Each row was made from one path, in order. Every step used is in the known rows, and no mark comes twice. Write each row's path.
(in the rows, 128 means zero)
Known rows
s m y z: [129,138,95,132,114,100,139,145,110,142,116,110,122,155,93,97,98,177,158,100,179,109,133,164,118,148,173,149,141,92,107,126]
b f z e: [149,138,111,175,97,119,115,112,139,73,104,153,96,122,167,142,190,151,135,155,127,128,128,147,132,148,92,113,140,103,141,130]
m s g: [118,137,120,131,143,154,137,147,73,114,151,122,154,101,92,127,78,181,131,151,109,126,132,97,171,106,110,153,106,164,178,106]
y m s g t: [125,113,127,127,165,124,108,151,99,138,153,135,173,115,129,115,87,144,102,166,159,136,125,89,168,105,126,178,158,137,163,87]
y z f: [126,124,105,156,85,120,108,145,116,120,86,166,123,128,113,102,143,147,154,93,151,106,145,178,141,141,138,95,145,108,121,121]
z e m s: [145,102,140,141,148,167,134,115,148,97,136,102,118,121,125,173,122,111,119,157,104,130,137,96,165,108,82,116,106,156,162,138]
g s m e z y: [101,99,162,102,132,101,126,128,132,165,160,83,102,147,105,131,83,118,143,93,137,135,114,103,98,117,140,123,103,116,159,134]
s m e z: [123,107,119,135,134,120,106,130,132,172,145,147,118,110,156,116,134,127,133,121,147,121,136,111,104,130,115,131,109,116,129,136]
b f z e m s: [147,103,139,181,143,120,119,90,148,56,137,143,112,122,173,153,183,121,152,158,132,140,140,88,128,118,73,128,124,116,156,150]
r x e m: [169,148,135,58,144,141,140,111,133,125,126,132,117,134,149,143,137,99,86,142,95,157,113,110,109,142,124,110,124,169,96,145]
e m y z f b: [89,120,120,134,145,101,140,141,142,108,98,120,166,139,108,96,140,100,180,86,160,132,124,180,136,140,149,110,139,132,106,146]
g t: [155,151,95,127,127,139,124,175,138,120,111,120,100,111,124,131,117,176,87,150,126,132,86,139,147,144,125,107,165,136,138,106]
e m: [157,148,100,120,150,142,136,146,148,122,122,114,117,118,110,139,128,120,131,118,132,141,94,120,140,136,99,120,129,149,119,147]
v r x e z: [143,174,138,97,91,157,130,76,119,166,140,177,137,114,178,141,152,121,86,148,59,107,147,108,68,128,141,111,109,147,63,129]
b f: [166,169,80,149,93,124,131,147,113,99,98,148,101,128,138,105,124,168,136,144,121,133,106,153,152,133,97,121,133,99,141,128]
s m y z e: [122,122,121,131,97,111,130,122,134,134,109,106,115,167,117,127,116,166,146,122,169,103,152,171,135,144,162,136,134,94,125,123]
x r v: [151,180,106,129,111,139,150,144,131,148,125,138,98,100,131,150,118,170,105,118,59,131,118,146,132,148,119,115,157,115,119,123]
m y: [132,159,114,133,112,155,168,169,118,97,115,88,124,126,89,115,103,180,135,110,110,110,98,159,149,130,149,126,125,130,128,122]
g s: [163,125,98,133,104,139,144,179,112,111,131,92,108,116,60,137,86,139,108,117,119,144,102,132,140,140,106,113,127,152,165,118]
g s m: [165,110,85,108,104,118,130,169,92,140,148,82,95,128,79,134,55,136,111,116,154,158,102,130,118,149,104,126,128,136,157,132]
x r: [137,191,90,142,114,143,146,153,118,151,136,122,103,97,116,136,106,162,98,136,96,137,108,160,131,145,125,130,121,126,126,134]
x e m: [160,150,132,115,139,130,136,132,150,144,142,129,124,133,140,137,127,112,110,144,109,186,110,130,128,129,97,114,120,167,110,139]
v r x e z y: [112,195,176,70,105,154,141,61,121,167,134,141,118,139,158,151,129,127,104,134,43,102,133,112,72,118,174,103,107,139,61,137]
z y m s: [118,121,142,126,159,145,145,136,104,126,133,87,122,138,78,135,71,98,131,130,116,119,128,111,164,109,150,149,133,116,138,123]
y m e z f: [106,75,150,162,116,128,95,127,142,156,119,183,161,113,177,90,177,60,143,94,153,107,157,140,126,104,123,120,124,100,115,126]
b f z: [154,155,89,176,114,104,121,133,117,81,114,158,103,109,144,113,173,165,146,131,138,135,111,139,113,156,105,126,148,101,124,135]
f z y m: [114,135,136,136,168,115,131,133,127,129,118,102,117,127,85,141,146,94,141,101,148,128,107,131,116,151,160,143,162,115,90,136]
b f z y m s g t: [99,136,164,139,174,77,105,107,103,101,146,138,147,141,155,107,124,160,151,151,169,142,111,86,136,106,147,182,175,89,149,104]
v r: [136,161,79,143,84,182,135,141,134,148,118,141,117,103,128,139,114,158,104,140,88,110,113,144,114,129,113,120,122,134,107,134]
f z e m: [142,118,134,148,154,136,121,113,170,99,123,119,112,110,135,175,195,108,129,128,136,140,116,114,120,151,94,109,133,153,118,149]
x e: [153,153,119,128,105,142,134,151,119,142,135,134,112,125,129,126,112,146,98,154,91,169,122,153,140,140,112,108,122,160,123,115]
r x e m s g: [137,133,169,50,166,145,138,94,90,119,165,133,161,127,148,139,101,124,105,158,92,154,141,66,130,104,119,147,101,190,140,129]
v r x: [144,161,86,86,87,192,143,123,116,128,102,144,112,102,137,147,125,144,77,139,77,80,120,129,96,140,141,115,126,134,92,140]

Write each row's path
[128,95,93,115,115,145,117,160,132,156,130,125,100,117,147,119,106,142,103,137,146,140,122,137,119,138,111,132,118,120,148,133]
s m e
[122,123,130,159,133,138,121,138,151,143,130,155,130,99,137,118,166,132,127,124,113,106,138,115,127,122,121,118,104,129,139,118]
m e z
[122,114,159,111,168,143,114,119,148,111,149,115,148,126,157,162,115,159,108,179,132,142,119,77,175,93,92,139,130,166,184,109]
z e m s g t
[153,132,125,161,131,107,113,96,169,77,113,148,105,131,179,150,205,118,149,142,147,146,119,125,123,140,75,117,137,108,127,153]
b f z e m
[115,110,157,127,168,106,97,105,161,123,138,146,162,146,142,149,139,163,129,172,163,128,153,85,169,106,121,147,143,145,178,95]
y z e m s g t
[116,171,178,71,121,139,132,58,126,193,136,152,142,151,165,142,135,66,98,131,79,108,147,110,73,116,182,134,126,120,41,140]
v r x e z y m
[133,87,110,139,128,151,120,163,155,151,114,146,139,118,134,110,141,83,94,137,145,132,139,137,143,126,124,148,135,116,138,119]
y m e
[163,153,124,71,108,153,143,130,102,121,120,134,108,123,138,135,123,132,71,153,76,139,128,135,122,149,139,104,129,160,111,121]
r x e
[122,118,155,157,153,109,111,80,127,70,152,153,149,123,175,146,172,148,168,161,143,145,142,77,143,101,72,158,113,131,171,136]
b f z e m s g
[115,111,152,133,160,120,111,92,138,124,135,147,169,143,114,148,138,138,157,152,150,121,174,92,171,102,109,154,106,149,172,113]
y z e m s g
[137,164,150,65,103,175,167,90,150,134,134,124,142,146,176,131,128,127,94,128,70,127,114,127,71,110,157,125,114,150,64,157]
v r x e m y
[136,122,120,162,118,146,120,132,141,93,116,122,102,102,122,169,181,138,112,142,119,120,127,137,128,160,109,106,136,144,130,126]
f z e
[140,99,136,159,148,129,121,102,160,108,124,136,128,142,111,158,147,112,143,149,138,117,173,103,158,119,110,126,117,133,155,124]
y z e m s
[133,96,128,128,82,98,135,138,128,126,128,79,116,178,83,132,89,149,142,110,175,122,149,160,126,141,155,135,128,104,159,116]
g s m y z e
[146,165,145,145,124,116,124,120,120,158,153,154,132,117,137,126,142,130,123,142,93,148,136,126,125,131,118,110,113,154,105,113]
x e z
[141,68,101,115,101,130,122,172,129,150,148,100,100,128,113,123,79,126,100,125,151,157,117,124,111,135,105,129,117,130,179,129]
g s m e
[81,111,93,125,110,91,127,152,93,134,107,114,144,141,113,89,96,129,167,95,176,128,136,203,122,156,161,118,143,110,109,139]
s m y z f b
[125,114,122,133,157,139,124,142,77,137,151,134,178,114,96,115,83,122,129,150,144,130,145,97,170,103,116,185,121,142,156,105]
y m s g
[125,141,164,55,141,163,123,82,131,149,170,159,165,126,209,143,106,155,66,186,81,149,130,59,92,90,130,149,129,177,117,120]
v r x e m s g t
[148,128,121,142,136,118,114,111,180,128,97,140,122,149,117,155,172,111,137,133,153,122,150,137,151,142,113,114,133,128,128,133]
y z e m
[128,154,109,152,113,119,152,153,128,111,103,120,136,146,76,99,127,183,157,100,143,95,136,164,141,141,177,134,139,109,118,113]
m y z
[92,93,154,138,161,129,123,135,160,134,123,118,121,125,122,125,166,83,126,108,144,129,124,126,108,141,162,143,149,107,114,132]
f z y m e
[74,92,126,152,129,126,109,146,136,137,116,158,153,85,158,105,163,83,136,121,112,124,141,154,130,130,106,88,108,149,140,130]
m e z f b
[112,54,143,136,88,110,98,138,116,153,154,135,120,120,153,103,113,101,145,79,159,133,134,126,93,111,107,103,104,118,158,137]
g s m e z f
[79,128,106,148,111,109,141,159,111,104,88,119,158,130,93,90,124,133,165,97,142,112,137,205,147,149,165,106,140,125,119,125]
m y z f b
[75,75,113,131,133,110,96,136,117,167,133,148,140,94,175,105,133,78,137,119,149,138,140,150,109,136,106,102,111,134,130,147]
s m e z f b
[100,106,146,111,145,145,132,148,157,155,109,111,121,145,115,120,120,89,112,122,127,128,120,140,146,117,153,139,135,106,135,125]
z y m e
[133,79,125,132,119,105,111,142,130,162,167,119,118,120,122,120,107,113,126,109,155,139,133,98,95,126,109,130,103,127,163,128]
g s m e z
[122,175,125,147,127,100,135,119,121,81,104,120,86,137,126,124,151,171,165,114,123,132,90,141,120,144,136,117,148,92,120,140]
b f z y
[137,154,125,118,146,144,166,150,145,101,123,86,134,133,100,121,120,146,149,96,129,126,88,136,137,120,134,129,122,136,113,148]
e m y
[112,187,150,123,150,121,141,119,119,136,122,102,111,126,84,140,120,147,157,102,100,101,104,122,141,127,151,108,116,128,110,130]
e z y
[120,160,152,125,167,106,129,115,124,162,124,113,135,139,92,131,127,83,155,102,138,106,118,120,140,123,155,139,133,108,92,130]
e z y m
[152,101,106,156,146,151,132,149,100,125,140,123,140,113,95,125,95,93,114,143,132,122,144,109,157,118,116,156,131,126,140,117]
y m s
[126,132,134,118,177,143,136,129,105,115,159,117,162,110,104,136,93,150,148,136,128,141,120,75,161,99,95,159,101,169,163,129]
e m s g
[140,112,103,126,99,87,144,157,104,134,139,84,124,165,58,104,71,161,154,87,184,128,129,151,109,144,165,146,136,102,141,119]
g s m y z
[107,107,146,152,139,98,118,117,156,113,108,147,115,147,165,103,179,99,146,121,153,138,125,134,110,129,145,149,154,66,126,136]
b f z y m e
[81,70,130,154,147,115,99,138,140,162,120,168,177,99,163,98,168,22,130,120,147,129,153,152,131,127,116,119,125,130,119,130]
y m e z f b
[119,135,133,151,93,128,142,132,152,106,94,118,129,157,98,130,147,169,143,125,135,90,152,175,158,137,165,121,129,108,135,108]
m y z e
[135,140,146,161,124,110,140,99,169,56,116,120,121,147,172,132,198,142,167,122,142,132,108,137,120,124,114,130,133,100,120,153]
b f z e m y
[118,87,124,131,68,91,130,154,92,120,124,102,125,165,93,85,76,149,175,57,189,123,133,179,105,130,163,119,138,94,137,130]
g s m y z f
[112,143,194,87,135,153,139,48,104,172,161,143,147,144,160,145,109,67,103,147,62,101,169,77,80,91,177,144,112,125,70,131]
v r x e z y m s
[131,163,188,61,156,108,134,79,107,162,132,129,131,157,134,135,135,60,111,121,103,120,139,108,106,131,181,130,132,130,71,127]
r x e z y m
